What can hang from each mark:
q_374: q_227
q_227: q_374 q_723 q_728
q_250: q_110 q_209 q_728
q_209: q_250
q_723: q_227 q_250
q_728: q_227 q_250
q_794: q_250

Each row was made from one small tree. Brackets hold a mark, then the marks that hang from it, in the order of their numbers. Every link used is in the known rows. Write each row's tree.
Known rows:
(q_250 q_110 (q_728 (q_227 q_374))): [ 1.17  0.58 -0.77  2.40  1.40 -0.26 -0.54  2.04 -1.12 -0.48  0.89  5.00
  1.25  1.08 -0.12 -1.11  4.28 -0.07  0.97 -0.18]
(q_250 q_110 q_209 (q_728 q_227)): [ 2.17 -1.18  0.14  3.47  3.15 -0.05 -4.35 -0.96 -2.46  1.42  1.89  2.74
  0.69  2.78  0.49 -3.58  5.19  0.36 -0.99 -0.89]
(q_227 q_374 (q_723 (q_250 q_110 q_209))): [ 0.21  3.44 -1.01 -0.15 -0.97 -1.61 -1.88 -4.13  2.56 -2.07 -1.55  0.22
  1.75  0.08 -4.82  0.74  0.86  1.45 -0.02  2.09]
(q_794 (q_250 q_110)): [-3.69 -2.39 -2.02 -0.37  1.01  1.91  1.77 -0.60 -0.50 -2.02  5.32  0.53
 -2.08  0.78  5.50 -1.52  2.30  0.66  0.91 -3.10]
(q_209 (q_250 (q_728 q_227))): [ 4.21 -2.85  0.13 -1.51  0.06  1.69  4.03  2.57 -2.20  1.15  1.48 -2.82
 -2.88  0.25  3.28  2.45 -0.80  0.13 -1.87  1.35]
(q_227 q_374 (q_728 q_250)): [-2.76  0.85 -0.24  0.91 -1.67  0.18  4.24  4.63  3.16 -0.42 -0.99 -2.24
 -0.92 -3.89 -3.59  2.59 -2.99 -0.90  2.55  1.07]
(q_723 (q_227 q_374)): [-6.73 -0.06 -0.33  1.03 -1.13  2.01  2.74  1.76  1.30 -0.59 -1.63  2.12
  3.01 -3.50 -1.72 -0.29 -2.66  2.82 -0.41 -0.81]
(q_374 (q_227 (q_723 (q_250 q_110)) q_728)): [ 2.18  2.48  0.63 -2.58  0.48 -1.44 -2.49 -2.71  1.32 -0.55  1.95  5.77
  2.14  1.65 -0.97 -0.72 -1.28  0.29  0.42  1.85]
(q_728 (q_227 q_723) (q_250 q_110)): [ 5.30 -1.15  2.09 -3.42 -1.04 -1.69 -3.31  1.52 -0.95  3.34  1.30  1.72
 -1.01  2.90  3.52 -2.35  1.39 -5.14  1.91 -0.45]
(q_209 (q_250 q_110 q_728)): [ 2.97 -0.21 -1.11 -0.25  1.20  2.00  2.63 -0.56  1.41 -2.06  3.36  1.05
 -3.15 -0.77  2.31  2.23  1.87  1.29 -1.40  0.62]
(q_374 (q_227 q_728)): [-2.02 -1.41 -0.90 -1.74  0.67  1.61  1.73  2.10  0.40  0.25  3.89  4.34
  1.29 -1.41 -0.02  0.13 -2.63  1.12  0.02  1.12]
(q_227 (q_723 q_250)): [-0.26 -0.29 -1.91 -3.07 -1.89  0.45 -0.33 -2.61 -1.52 -1.01 -3.54 -3.25
  0.21 -0.98  1.26  1.95 -0.64  0.02 -1.99 -0.38]
(q_794 q_250): [-4.94 -4.50 -2.45 -1.39 -0.09  2.75  4.39  1.07 -2.07 -1.04  2.93 -3.61
 -2.28 -0.32  5.79  0.57  0.02  0.64 -0.24 -2.81]
(q_794 (q_250 q_110 (q_728 (q_227 q_723)))): [ 1.86 -1.11  0.61  0.85  1.43 -1.05 -0.06 -0.46 -3.20 -0.08  2.23  1.56
 -1.63  4.70  5.46 -1.53  4.44 -1.85  0.56 -1.97]
(q_728 q_227): [-0.87 -4.41 -0.97 -1.70 -0.89  1.69  1.17  4.19 -5.07  3.11  1.83 -1.20
  0.05 -0.46  3.55 -1.25 -0.99 -0.76 -0.41 -0.67]
(q_250 q_728): [-2.64 -2.60 -3.33  0.97  0.65  3.01  2.63  1.57 -1.87 -1.64 -2.76 -1.36
 -0.11 -2.66  2.09  2.46  2.21  0.91 -2.49 -1.87]
(q_794 (q_250 q_728)): [-3.43 -3.90 -2.26  0.38  1.04  2.31  4.13  0.79 -2.19 -1.83  0.00 -3.20
 -1.97  0.63  5.52  1.42  2.15  0.57 -0.99 -3.09]
(q_728 q_250): [-2.23 -4.18 -2.06 -3.81 -1.10  3.17  1.91  2.59  1.36  0.07 -0.56 -3.53
 -1.53 -2.78  3.73  1.20 -1.00 -1.22  0.15 -2.39]
(q_374 (q_227 q_723 q_728)): [ 0.79  0.69  0.28 -1.78 -0.10 -0.46  0.88  0.56 -0.01  0.69  2.33  4.86
  1.14 -0.21 -1.22  1.09 -2.12 -1.03 -0.49  2.60]
(q_374 q_227): [-2.49 -3.46 -2.65 -4.21  0.62  3.27  1.80  1.18  0.69 -0.40  4.15  4.50
  2.00 -1.19  1.97  0.07 -1.30  1.86 -0.77  0.34]
(q_728 (q_227 q_374 q_723) (q_250 q_209)): [ 3.91 -1.53  2.42 -2.09 -1.69 -2.04 -0.80  2.46  0.02  4.18 -0.78 -2.65
  0.07  2.13 -1.71 -0.44 -1.11 -3.55  1.40  1.99]
(q_723 (q_227 q_374 (q_728 (q_250 q_209)))): [-4.54  1.29  2.78  2.79 -0.58 -0.08  0.91  1.94  3.13  1.18 -2.26 -0.23
  1.75 -2.32 -4.16 -1.14 -4.00  1.14  1.27 -0.34]
(q_227 (q_723 q_250) q_728): [ 0.32  2.19  0.28 -0.03 -1.79 -1.67 -0.57 -1.65 -1.84 -0.05 -3.90 -3.64
 -0.57 -1.21 -1.24  1.89 -2.15 -0.91 -0.84  0.66]
(q_209 (q_250 q_110 (q_728 q_227))): [ 5.21 -0.81  0.53 -0.49  1.13  0.74  1.45  0.91 -0.78  0.29  3.96  1.32
 -2.74  1.39  3.04  0.56  1.59  0.09 -0.76  1.17]

Which tree is each row?
[-4.02  4.69  2.01  2.29 -0.01 -1.24 -2.63 -2.31  3.15 -1.82 -2.45  3.01
  3.84 -0.79 -3.26 -3.16 -2.59  4.06  2.05 -1.49]	(q_723 (q_227 q_374 q_728) (q_250 q_110))
[-1.74 -1.65  0.33  0.95 -0.11  0.93  0.53  2.09  0.54  1.51 -0.01 -4.44
 -2.02 -2.30 -0.60  0.30 -2.14 -1.04  0.44 -0.80]	(q_227 (q_728 (q_250 q_209)))
[ 0.32 -2.67 -1.52 -1.97  0.15  1.12 -1.18 -0.24 -3.15 -0.11 -4.38 -3.98
  1.49  1.01  3.52 -0.33  0.32  1.81 -1.22 -2.31]	(q_723 (q_250 (q_728 q_227)))
[-3.09  3.29  0.50  1.50  0.98 -0.15 -2.77 -3.48  3.31 -3.40 -4.95  3.73
  4.77  0.28 -1.56 -2.16  0.83  4.69  0.38 -2.54]	(q_723 (q_227 q_374) (q_250 q_110 q_728))
[ 0.72  3.35  1.30  0.79 -2.69 -2.37  3.21  2.90  2.59  0.15 -3.04 -1.66
 -1.16 -2.34 -5.05  3.85 -2.45 -3.49  1.92  2.83]	(q_227 q_374 q_723 (q_728 q_250))
[ 1.53  3.73  1.11  1.90 -0.15 -2.58 -4.02 -4.26 -0.50 -0.08 -1.40 -1.29
 -0.28  0.63 -2.90 -0.63 -0.04 -0.38 -0.49  0.89]	(q_227 (q_723 (q_250 q_110 q_209)) q_728)
[ 1.85 -0.29 -0.27  1.09 -0.64 -0.84  2.04  2.93 -3.18  0.94 -3.43  0.33
  0.91  0.47 -0.97  2.16  1.83 -1.69 -0.98  1.43]	(q_250 (q_728 (q_227 q_374 q_723)))
[-0.83 -0.08  0.73  1.75  0.81  0.17 -1.51  0.79  1.73  0.73  1.85 -1.12
 -1.90 -1.38 -0.73 -1.33 -0.30 -1.14  1.38 -0.97]	(q_227 (q_728 (q_250 q_110 q_209)))
[-1.03  1.97 -1.86 -2.02 -2.65 -0.60  1.84 -1.38  1.20 -2.06 -4.02 -2.07
  1.63 -1.80 -3.14  3.27 -1.25  0.88 -0.36  1.82]	(q_227 q_374 (q_723 q_250))
[ 4.92  0.41  0.65 -0.05  0.72  0.24  2.61  1.53  0.60 -0.40  3.80  2.04
 -2.08  1.02  0.78  1.27  1.16  0.54  0.16  2.21]	(q_209 (q_250 q_110 (q_728 (q_227 q_374))))
[ 1.71  0.83  1.83  0.89 -1.18 -1.67 -0.48  0.17  0.13  1.95 -1.92 -3.80
 -2.26 -0.91 -2.15  1.51 -1.50 -3.75 -0.31  1.21]	(q_227 q_723 (q_728 (q_250 q_209)))
[ 2.94 -3.42  1.67 -1.93  0.86  0.09 -4.21  1.23 -0.38  3.82  3.60 -0.10
 -0.75  2.85  2.90 -4.58  1.25 -2.22  1.85 -1.43]	(q_728 q_227 (q_250 q_110 q_209))
[ 1.40  1.12  0.41 -3.12 -0.28 -0.90 -0.89 -1.63  0.43  0.03  0.37  3.09
  1.96  0.87 -0.78  0.48 -2.73  0.33 -0.24  1.99]	(q_374 (q_227 (q_723 q_250) q_728))
[ 2.09  1.53 -0.87  0.29  0.67 -0.92 -4.05 -5.62 -0.26 -1.52 -3.25 -0.73
  0.71  1.51 -0.58  0.12  3.17  0.56 -2.19 -0.33]	(q_227 (q_723 (q_250 q_110 q_209 q_728)))
[-4.77  2.41  2.37  2.72 -0.08 -0.67 -1.89 -2.24  2.12 -0.13 -4.26 -2.41
  3.87 -0.93 -5.00 -2.36 -4.50  4.84  0.19 -0.59]	(q_723 (q_227 q_374 q_728) (q_250 q_209))
[ 2.67  1.28  0.60 -1.76 -1.64 -2.18 -1.47  0.46 -1.87  1.40 -0.42  1.14
  1.76  2.01 -1.08 -0.96 -0.17 -0.90  1.20  1.65]	(q_728 (q_227 q_374 (q_723 (q_250 q_110))))
[ 0.51 -2.69  0.58  2.35  3.11 -0.13 -1.37 -1.06 -2.69  0.60  3.73 -0.02
 -1.32  4.91  4.41 -3.35  4.58  0.22  0.11 -2.40]	(q_794 (q_250 q_110 q_209 (q_728 q_227)))
[ 2.26  2.61  1.62  0.40 -1.15 -2.10 -1.22  0.31  1.07  0.53 -0.65  0.66
 -2.37 -0.79 -0.76  0.88  0.06 -4.31  1.10  0.57]	(q_227 q_723 (q_728 (q_250 q_110)))
[ 0.75  2.18  0.81  1.19 -1.08 -1.97 -2.07 -2.88 -1.69  0.67 -3.35 -4.72
 -0.47 -0.34 -2.69  0.87 -1.91 -0.31 -1.48  1.09]	(q_227 (q_723 (q_250 q_209)) q_728)
[-1.19  4.00  0.13  2.80 -2.47 -2.01  3.90  2.37  0.15 -0.35 -1.83 -0.14
 -0.43 -3.16 -6.24  3.96 -2.01 -1.68  0.43  3.62]	(q_227 q_374 q_723 q_728)
[-0.65 -2.40 -1.02 -1.40  0.98  1.83 -2.53 -1.04  3.04  0.02  2.54 -0.54
 -1.23 -0.66  1.63 -2.06  1.80 -0.44  0.73 -2.17]	(q_728 (q_250 q_110 q_209))
[-0.57 -1.76  0.11 -3.36  0.54  1.36  1.21  2.35  2.24  0.77  2.97  3.17
  0.65 -0.72  0.87  0.03 -2.96 -0.28  1.19  0.48]	(q_374 (q_227 (q_728 q_250)))
[-3.10  2.47  2.69  2.92  1.53 -0.83 -6.29 -4.91  1.30 -0.02 -1.38  0.81
  2.93  0.77 -1.64 -5.53 -1.70  4.06 -0.07 -2.56]	(q_723 (q_227 q_728) (q_250 q_110 q_209))
[ 5.49 -0.24  1.02 -1.07 -0.91 -0.20  4.49  2.28 -1.00  0.81  0.30 -1.75
 -2.31  0.60  0.11  3.93 -0.84 -0.79 -1.46  3.41]	(q_209 (q_250 (q_728 (q_227 q_374 q_723))))
[-1.83 -2.09 -1.10  2.76  3.16  1.10 -0.19 -2.66 -0.56 -1.82  3.16 -0.33
 -1.64  2.81  3.47 -1.74  4.81  1.35 -0.56 -2.78]	(q_794 (q_250 q_110 q_209 q_728))
[ 0.56  6.25  0.55  1.79 -1.67 -3.40 -0.40 -1.58  1.98 -2.02 -2.31  0.92
  0.91 -0.93 -5.90  1.71 -1.01 -0.22  1.70  2.63]	(q_227 q_374 (q_723 (q_250 q_110)) q_728)
[-0.74 -0.50 -1.95  3.91  3.33  1.49 -2.81 -2.69  0.30 -1.63  1.11  2.22
  0.22  0.16 -0.52 -1.51  5.57  1.81 -1.88 -1.47]	(q_250 q_110 q_209 q_728)
